In the rows, 128 means zero.
Known rows, with every step that occurs
X, B: [160 141 130  91 156 120 130 161 129 149 131 135  98 104 101 128 121 119
 125 103  88  97 139 143 126 107 132 128 141 137  88 119 110 133 150 130
 116 133 148 100 112 117 128 144 138  92 144 121 172 136 150 116  81 120
 151]
U, E: [126 147 134 137 160 115 122 141 129 100 154 140 113 149 136 145 114  93
  97  66  98 155 133  87  98 101 129 146 137 141  66 148 162 118 111 105
 136 122 159 120  97 117 111 103 117 123 151  95 171 126 140  93  87 135
 152]
J, N, B: [149 122 128 108 143 125 157 137 119 160 116 110 111 124 125 141 111 102
 112 113 127  87 124 140 134  88 131 128 156 156  89 162 168 147 134  86
 125 114 136 128  92 138 110 112 127 107 170  97 182 138 129 109 115  62
 120]
L, S, N, K, W, F, U: [121 125  93 174  93  98 144 160 142 149 162 126 149 116 111 137 129 180
 140 116 154 140 105 141 146 157 144  81  77  54 222 122 151  91 108 178
 124 176  94 117 147 138 168 146 155 168 101 169  69 145 129 103 134 174
 119]
X, B, N, S, L: [152 140 155 104 136 173 160 120 140 141 119  80 118 106 107  72 151 102
 172 158 122  88 162 170 151 139 126 144 114 162 143 132 104 109 160  98
 127 110 119 136 121 107  79  95 103  80  92 142 176 121 138 136  77 141
 143]
S, L, P: [127 116 166 126 148  95 123 140 137  97 126 151 136 124 118  99 124 169
 135 110 108 162 153 127 124 142 130 149 123 144 115 171 123 123 137 106
 173  93 124 131 158 108 152 118  91 138 127 122 122 121 129 108 127 148
 126]
N, K, W: [112 128 133 125 116 107 116 143 137 146 151 121 141  73 148 142 106  40
  92 102 171 128  95 106 116 111 139  92 130 110 126 153 119 108 113 145
 118 136 142 116  97 122 145 127 120 134 177 121  92 128 132 117 108 120
 125]
W, K, N, J: [123 131 116 126 126 125 139 140 113 103 109 119 129 147 111 154 106 127
 104  75  94 130 116 119 144 149 138 122 164 110 114  98 136 182 109 136
 148 107 159 105  91 129 132 113 123 134 168 117 128  98 139  97 135  79
 119]
L, P, Q, M: [ 77  82 173 102 116 108  74 104 126 130  85 163 104 150 124 184 106 142
 163 115 125 161  99 107 119  96 136 129 143 152  68 117  92 134 145 130
 120 122 150 142 115 118 135 185 146 130 163  97 125 138 128 142 174 127
 108]
Q, P, L: [177 117  89  87 154 127 102 115 117 152  64 151 123 131 153 142 137 144
 102 138 127 125 132  92 108 118 114 172 152 168  56 125  84 164 149 124
 144 147 140 133 155 156 159 144 134 132 136 128 131 122 120 183 133 128
 124]
U, F, W, K, N: [106 148 116 157 138 133 144  87  94  61 142 129 151 134 191 164 113  77
  86 105  83 101 144 140 106 173 105  51 153  98 120  88 131 155 114 157
 108 104 145 138 116 106 111 116 144 160 136 132 118 139 128 143 160 150
 185]
B, N: [139 116 181 111 154 114 145 126 115 111 139 133 115 119 161 112 111 114
 127 116 138 120 127 134 111  93 138 130 114 138  93 166 109 177 163 110
 115 106 141 124  95 142 121 112 131 133 146 125 166 134 158 123 101 101
 148]
J, N, K, W, F, U: [157 122 114 126 139  65 163 148 138 161 112 101 145  80 153 155  46  80
 113 144 162  99  99 113 132 142 156  79 107  90 209 157 139 145 159 134
  72 127 140 140 106 141 161  60 117 157 153 137  88 137 133 138 161 110
 102]
S, N, K, W, F, U: [138 134  92 160 123  95 135 144 144 156 151 125 158  87 146 145  86 146
 134 115 165 135  93 127 164 154 138  65 105  34 208 113 140  98 135 175
 115 162 121 123 132 133 166 130 116 176 123 182  71 135 131  99 135 143
 125]
P, L, S, N, K: [117 139  96 146 109 130 125 136 135 141 156 145 133 165 113  93 197 172
 108 137 101 170 138 141 138 104 108 141 108 122 146  62 123 113  83 202
 147 168 100 112 155 146 124 167 151 110 109 142 113 128 140 120 114 130
 105]
N, K, W, F: [111 128 111 117 130  88 118 147 134 130  98 127 147  84 123 148  85  75
 107 116 146 115  85 119 121 117 144  94 118 108 196 158 126  95 119 154
  96 129 151 126 106 131 151 116 104 149 150 122  96 122 148 130 127 123
 131]
K, W: [127 124 162 113 136 117 116 127 127 119 149 143 135  87 146 151 110  91
 112  99 173 116 120 108  87 111 129 112 137 112  77 194 128 120 133 124
 135 124 139 104 107 131 158 128 140 131 158 127 124 131 130 125 105 140
 147]
L, S, N, B, X: [ 85 139 120 156 115 154 120 105 125 134 171 146 124 165  93  89 234 179
 146 111 116 124 134 156 136 104 108 130 130 118 116 124 151  97 102 115
 145 140  93 104 120 161 129 182 181  95 110 118 139 158 104  95 100 129
 152]
L, S: [126 122 148 123 123 116 125 163 122 105 168 151 104 145  99 119 149 153
 124  90 113 130 148 132  98 110 134 152 115 154 101 174 144 132 114 115
 137 132 116 111 127 132 147 141 161 115 123  94 151 136 134 110  96 138
 138]
X, B, N: [149 124 161  95 158 125 158 135 123 145 118 110 103 108 137 106 127 111
 135 125 103  88 136 166 122  86 139 123 115 140  83 126  84 165 174 125
 101 120 148 108  92 131 117 124 139 100 132 132 175 133 169 136  82 115
 153]
B, N, K, W: [105 110 159 122 125 105 144 121 132 142 131 107 145  80 173 123 119  39
 109 125 186 121  91 129 109  88 146  84 107 112 130 155  92 141 139 136
 100 127 135 122  78 137 130 109 126 139 171 130 101 134 156 134 111 108
 132]
M, Q: [123 123 142 132 138 114 117 142 133 103 158 158 103 115 125 136 112 101
 118 112 111 154  98 112 112  93 132 152 162 122 103 131 173 177 149  94
 125 139 146  87 107 144 151 139 119 117 164 116 142 147 147 130 119  72
 108]
B, N, S, L, P, Q: [101 101 184 116 106 137 136  99 125 104  96 112 118 149 133 113 132 136
 184 187 151 156 138 150 141 129 126 148 109 180 179 124 101 120 140  94
 114  87 129 158 138  95  91 144  96 113 113 144 131 107 128 147 151 152
 100]
Q, P, L, S, N: [152 104  91 125 131 156 117 112 108 147  92 155 128 172 130 106 211 222
 137 144 120 137 132 132 108 114 101 174 119 142  78 103  99 144 128 153
 172 170 101 116 175 161 152 190 183 132  98 158 124 131 126 163 122 172
 123]
M, Q, P, L, S, N: [122  95  87 147 119 164 116 110 123 133 103 158 117 173 119 113 221 206
 139 166 111 175  96 129 105  95 106 190 144 132  90  74 135 179 141 135
 167 185 102  82 174 180 159 200 175 123 112 161 112 150 145 180 143 126
  93]
S, N, B: [132 130 112 137 126 161 129 131 127 153 154 133 126 138 119 125 149 162
 135  82 131 127 116 151 165  96 114 115 152  96  90 111 168 104 101 124
 171 149 114 113 120 130 114 179 129 124 141 137 165 136 125  68  94  98
 148]
F, U: [188 143 126 130 140  92 127 167 145 141 190 155 112 110 137 145  77 145
 123  89 133 134 153  99 140 154 145 119 134  97  92 150 146 155 150 104
 129 145 132 122 130 125 156 117 127 145 130 128 138 130 107 101 117 113
 127]
M, Q, P, L, S: [132 100  77 128 121 132 110 135 123 128  86 153 104 159 108 137 187 169
 111 162 112 163 106 109  85  98 123 206 152 169  77 102 127 189 136 110
 143 178 116  90 162 179 171 167 163 114 123 119 119 140 135 201 150 114
  91]
B, N, K, W, F, U, S: [111 134 112 137 126  95 145 156 138 139 142  97 139  87 157 133  71  60
  97 173 166  89  99 124 128 135 172  96  73 101 183 133 124 130 130 138
  58 130 128 142 121 118 133  59 105 178 107 123  92 144 139 156 152 114
 142]
N, S, L: [149 148 151 120 125 161 117 132 132 118 151 116 125 117 104  99 125 101
 154 129 135 125 168 118 148 164 116 160 141 152 152 161 155  85 129  83
 162 107 118 153 143 102 102 102  86 107 114 121 153 106 101 104  99 143
 124]
K, N, S, L, P, Q, M: [ 79  97 190 114  92 168 102  73 125 110  84 106 128 164 114 158 126 143
 212 162 130 144 112 124 150 135 112 127 158 170 139 129  86 102 130 120
 140  68 135 175 116  86  82 144 118 119 136  96 111 107 102 137 201 154
  96]
F, U, S, L, P, Q: [134 137 135 152 119 132 113 164 142 117 161 134 117 149 117 131  92 168
 139 181 129 181 162 110 141 169 147 165 108 143 115 103 128 129 114 111
 118 105 143 144 187  79 130 131 109 145 101 125  97 118  92 139 187 142
 118]
N, J: [135 134 123 117 130 122 113 139 108 137 128 152 121 138  92 144 114 142
 115  74 119 143 136 115 141 112 130 144 164 127  88 141 150 134 109 115
 162 123 132 114 113 138 134 152 126 113 181 133 141 118 127  94  89  73
 127]
F, W, K, N, J: [126 142 117 153 126 147 134  99  99 116 112 134 155 144 146 154 105 116
  96  73 105 129 120 120 134 164 121  88 173  96  98  93 142 155 114 151
 139 109 128 119 102 140 129 132 133 134 163 136 111 104 125  98 147 107
 138]
W, F, U, S, L, P, Q: [129 136 114 145 133 113 112 161 138  97 106 140 123 155  98 141  68 204
 142 192 106 162 146 125 142 173 152 163  95 141 182 107 135 119 120 120
  95  94 149 145 194  90 137 117  96 160  76 134 101 118 112 158 200 151
 125]

Rows
[115 110 166 100 109 152 150 108 132 136  75  92 103 135 117 104 143 144
 197 196 121 128 143 178 152 122 131 142 110 181 171  86  76 111 149 110
  99 101 132 143 136  87  82 159 108  82 101 153 151 117 141 157 135 165
 110] : X, B, N, S, L, P, Q
[ 64  82 196 119  96 156 105  65 134 126  80 102 119 155 126 128 134 124
 210 172 156 153 124 132 149 125 127 146 118 176 136 130  88 114 160  98
 134  95 121 176 123 111  82 138 117 121 118 113 133 123 121 162 170 147
  96] : B, N, S, L, P, Q, M
[120 153 128 149 138 124 120  90  86 101 165 160 147 128 175 158 121  95
  97 101 109 113 166 132 111 132  98  76 148 118  89 140 144 103 117 131
 121 119 121 149 127 121 110 150 142 138 146 155 134 155 114 143 112 142
 189] : U, F, W
[140 136 124 120 131 113 118 143 132 113 141 164 114 164 103 123 167 188
  97 129 100 142 165 127  84 112 119 176 117 165  86 148 121 142 100 155
 140 146 118 109 158 153 142 129 157  97 105 109 155 126 125 152 114 138
 123] : P, L, S
[142 119 144 104 149 104 151 146 122 152 124 111 121 106 148 115  94  47
  96 135 120 118 115 120 134  96 138 109 125 146 165 130 127 159 148 117
  91 110 150 143  85 127 117  95 117 116 188 102 130 137 151 114 125  71
  96] : J, N, K
[127 115 166 129 124 128 115 126 130 102  98 145 128 146 112 123 119 186
 152 140 127 197 143 125 129 128 126 152 127 153 128 137 109 133 124 119
 135  87 158 126 156 104 137 163 111 124 133 136 107 107 128 133 157 146
 114] : S, L, P, Q
[111 111 167 112 115 163  73 106 121 149 102 142 109 141 118 169 101 113
 159 108 136 158 108  95 128  96 129 140 153 141  55 137 104 134 152 130
 117 124 163 134  95 136 110 168 162 113 161 102 141 132 125 157 144 102
 123] : P, Q, M
[118  97  38 158  96 180 124 114 131 166  95 132 117 180  97 125 230 217
 128 153 120 161  80 145 136  88 106 184 169 137  73  53 159 154 101 120
 182 203  90  83 169 185 149 215 168 114 114 150 129 153 129 162 141  98
 100] : M, Q, P, L, S, N, B
[136 130 129 141 132 138 124 120 125 115 156 166 128 176 114 104 203 225
 129 130 102 152 158 145 107 108 101 156 111 121  94 111 125 127 105 186
 167 153 103 102 165 152 124 165 166 107  94 151 151 131 137 130 104 154
 127] : P, L, S, N
[132 146 135 130 124 156 129  96 110  96 143 117 136 123 169 151 108  50
 120 117 111  79 127 121 123 186 115  78 155 123 160  90 149 125 134 125
 107 125 117 155 104 100 106 112 115 131 115 104 136 107 108  98 151 166
 134] : F, W, K, N, S
[ 86  80 194 106 112 153 111  73 129 134  69 103 119 148 116 146 123 112
 206 187 142 139 134 120 140 128 119 155 141 187 148 146 112 115 169  86
 124  83 133 186 125 108  81 121 122 102 149 105 139 138 108 162 189 136
  70] : J, N, S, L, P, Q, M
[123 125 143 105 152  99 119 128 117 104 103 144 141  93 125 153  81 127
 121 109 153  98 109 124  88 116 133 117 121 109 139 205 135 114 136 137
 115 118 150 118 113 144 162 110 122 148 129 130 126 132 147 134 119 140
 159] : K, W, F
[162 158 119 163 149 100 131 153 151 126 192 141 115 140 145 158  85 120
 102  57 113 169 149  70 122 151 143 133 136  99  71 140 169 127 119  99
 131 143 146 122 116 125 140  87 119 140 131 117 152 126 114  87 108 135
 140] : F, U, E
[131 160  88 159 122 132 121 173 159 142 146  92 163  87 107 110  81  82
  99 164 159 135 132 105 149 185 154 126  94  94 192 152 144  86 101 135
 112 119 130 144 166 105 139  51  81 167  94 130  66 119 104 145 151 134
 144] : N, K, W, F, U, S, L
[128 130 126 137 132 132 121 139 130 147 161 137 133 114 140 104 143 103
 128 103 118 149 109 130 169 110 119  97 126  86 156  74 137 116 125 158
 138 144 128 120 111 120 121 162 124 136 155 140 115 128 146  79  98 108
 123] : S, N, K
[132 138  67 170 100  96 136 139 156 156 141 138 160 130 114 135 148 204
 116 150 143 154 116 135 132 156 126 100  84  69 199  98 129  96  96 218
 129 185  94 113 179 161 166 135 146 147  76 183  71 132 124 143 144 171
 109] : P, L, S, N, K, W, F, U
[142 134 158  96 127 133 138 118 107  99 149 123 115 124 133 149 113  90
 151 123 119  76 121 129 130 125 117 104 156 156 152 145 134 127 122 102
 119  98 130 148  89  91  98 114 119 115 141  93 159 109 119  92 130 120
 124] : K, N, S
[114 121 118  99 141  99 159 139 134 154  67  86 137  74 131 124 104  74
 120 149 133  77  82 170 125  91 153  82  92 116 188 131  74 120 154 169
  67 130 148 114  85 133 131 110 123 121 135 139 117 139 184 161 108 128
 155] : X, B, N, K, W, F
[150 134  97 116 130  82 170 153 151 182  99  82 135  64 146 138  72  99
 125 138 146  88  97 155 148 133 170  62  84  82 188 118  81 129 168 160
  63 153 137 115 104 134 150  99 120 141 116 167  98 141 160 149 129 131
 139] : X, B, N, K, W, F, U
[140 158 138 153 119 186 133  90 122  96 138  95 162 121 154 105 123  73
 136 127 121 115 156 130 139 215 104 100 156 115 166 118 146 111 128 119
 141  99 114 157 131 100  98  81  97 127  92 121 116  94  99 106 154 174
 135] : F, W, K, N, S, L
[117 102  73 137  97 146 113 100 128 178  86 121 158 132 145 117 211 148
 117 155 172 145  93 121 111 110 107 133 109 124 114  91  81 111 102 186
 164 186  95 118 162 155 157 194 182 136 123 164  59 138 126 167 133 174
 113] : Q, P, L, S, N, K, W
[129 153 152 136 152 169 107 155 131 103 162 124 131 126 107  79 134  99
 111 140 117 136 172 117 117 132 127 179 123 153  83 164 147 117 113 107
 151  91 137 136 151 101 104  81 100 127 111  97 140 125 119 128 105 120
 164] : U, S, L
[146 121 165  86 146 117 143 119 108 126 129 123 102 117 139 134 106  56
 144 146 131  68 144 125 121 118 128 139 140 175 161 154 156 134 155  78
 105 108 127 161  96 113  93  95 115 102 156 101 184 133 120 121 113 111
  95] : J, N, S
[ 99 156 108 145 115 147 139  78  88  66 154 115 137 132 182 174 122  35
 112 125  96  65 152 140 126 195  99  53 164 120 172  72 152 113 103 132
 106 114 124 169 114  86  77 120 125 144 121 128 134 128 103 139 154 163
 162] : U, F, W, K, N, S
[156 130 173 113 142 157 151 118 126 124 126  97 127 118 124  88 126  83
 157 158 140 107 167 129 135 147 113 161 134 169 163 177 155 122 160  70
 138  87 127 160 122 111  85  67  99  98 130 122 163 123 112 125 109 117
 101] : J, N, S, L
[133 144 139 130 123 163 140 135 140  80 133  85 132 124 121 103 127  83
 141 131 107 114 148 127 149 198 120 135 147 137 181 109 141 133 128 109
 147  93 141 141 127  91  95  60  82 132  95  99 132  85 113 111 141 145
 121] : W, K, N, S, L
[134 131 174 125 131 162 145 109 128 111 142  99 134 118 134  76 139  99
 166 147 159 114 163 139 140 143 125 157 120 156 152 168 130 122 149  74
 145  96 116 151 123 118  80  84  94 114  99 131 160 115 126 125  93 129
 136] : B, N, S, L
[138 137 131 150 144 102 119 173 151 105 183 144 126 128 117 110 104 162
 116 146 114 147 179 112 132 178 148 162 103 133 100 137 145 132 122  92
 152 107 110 145 191  83 144  84  86 163  94 110 112 131  93 117 155 145
 136] : F, U, S, L, P
[182 145 106 121 150  78 132 172 135 126 132 154 115 115 118 152  50 176
 127 100 108 119 138 115 141 161 151 121 122 100 160 152 154 142 158 114
 109 140 141 130 138 138 164  98 112 156 103 137 140 126 126 114 135 121
 136] : W, F, U
[102 151  89 145 121 155 114  89 136 141 151 157 132 180 100  92 252 202
 122 145 109 136 151 154 121 108  98 148 139 130  91  96 122 101  87 151
 158 150  89  99 155 183 124 176 177  81  96 130 143 147 101 129 113 128
 135] : P, L, S, N, B, X
[119 132 100 148 111 152 118 115 113 136 134 167 137 195  89 116 206 251
 125 111 103 166 154 145 138 111 101 165 134 122  88  95 139 118  78 188
 188 156  94  92 161 160 124 187 166  94 123 175 139 123 126 116  91 112
 111] : P, L, S, N, J
[161 135 121 131 137  79 128 150 139 129 135 140 138  89 128 170  52 152
 127 105 163 109 121 107 108 158 150 102 118  80 138 196 143 124 153 125
 112 143 138 122 137 140 181  96 120 162 113 150 110 133 120 127 136 147
 146] : K, W, F, U
[141 109  45 131 108 180 124 115 119 181  79 131 126 181 108 125 225 233
 127 131 128 126 120 146 137 108 104 171 149 150  59  87 124 115  91 139
 191 188  88 120 173 165 140 209 173 120  99 147 142 139 111 142 123 140
 134] : Q, P, L, S, N, B
[125 121 147 114 134 105 146 141 127 139 134 115 120 108 158  99 109  63
 108 123 134 132 110 133 145  90 147 106 108 131 145 125 106 161 144 127
  93 120 139 136  82 131 114 105 113 134 160 116 130 127 162 119 109  83
 124] : B, N, K
[120 154 134 114 138 139 135 101 119 122 136 125 135 138 132 131 157 111
 120 113 116  97 113 135 127  99 120  97 172 139  99 153 113 144 118  94
 115  80 141 117  75 142 123 122 151 104 159  81 134 133 110  99 144  77
 153] : K, N, B, X
[127 138  80 145 107 162 131 126 137 150 142 143 123 180  90 121 214 233
 116 112 115 139 144 159 135  98 103 153 137 126  84  91 154  97  67 167
 179 171  89 103 166 158 119 178 159  97  96 137 165 135 119 109 104 124
 129] : P, L, S, N, B
[ 97 110 136 114 135  89 148 125 126 124  90 107 152  83 155 126  86  72
 113 136 163 108  77 140 114  94 152  89  89 115 191 163 101 134 148 149
  78 115 142 129  88 146 142  98 113 159 143 130 103 130 174 149 123 112
 140] : B, N, K, W, F
[121 150  82 139 122  96 115 179 147 140 156 117 138  85 124 154  61  63
  84 149 149  95 103 102 130 155 166 104  99  99 183 122 149  97 106 143
  76 144 136 140 141 108 150  82 100 173 117 114  84 137 114 137 151 125
 136] : N, K, W, F, U, S
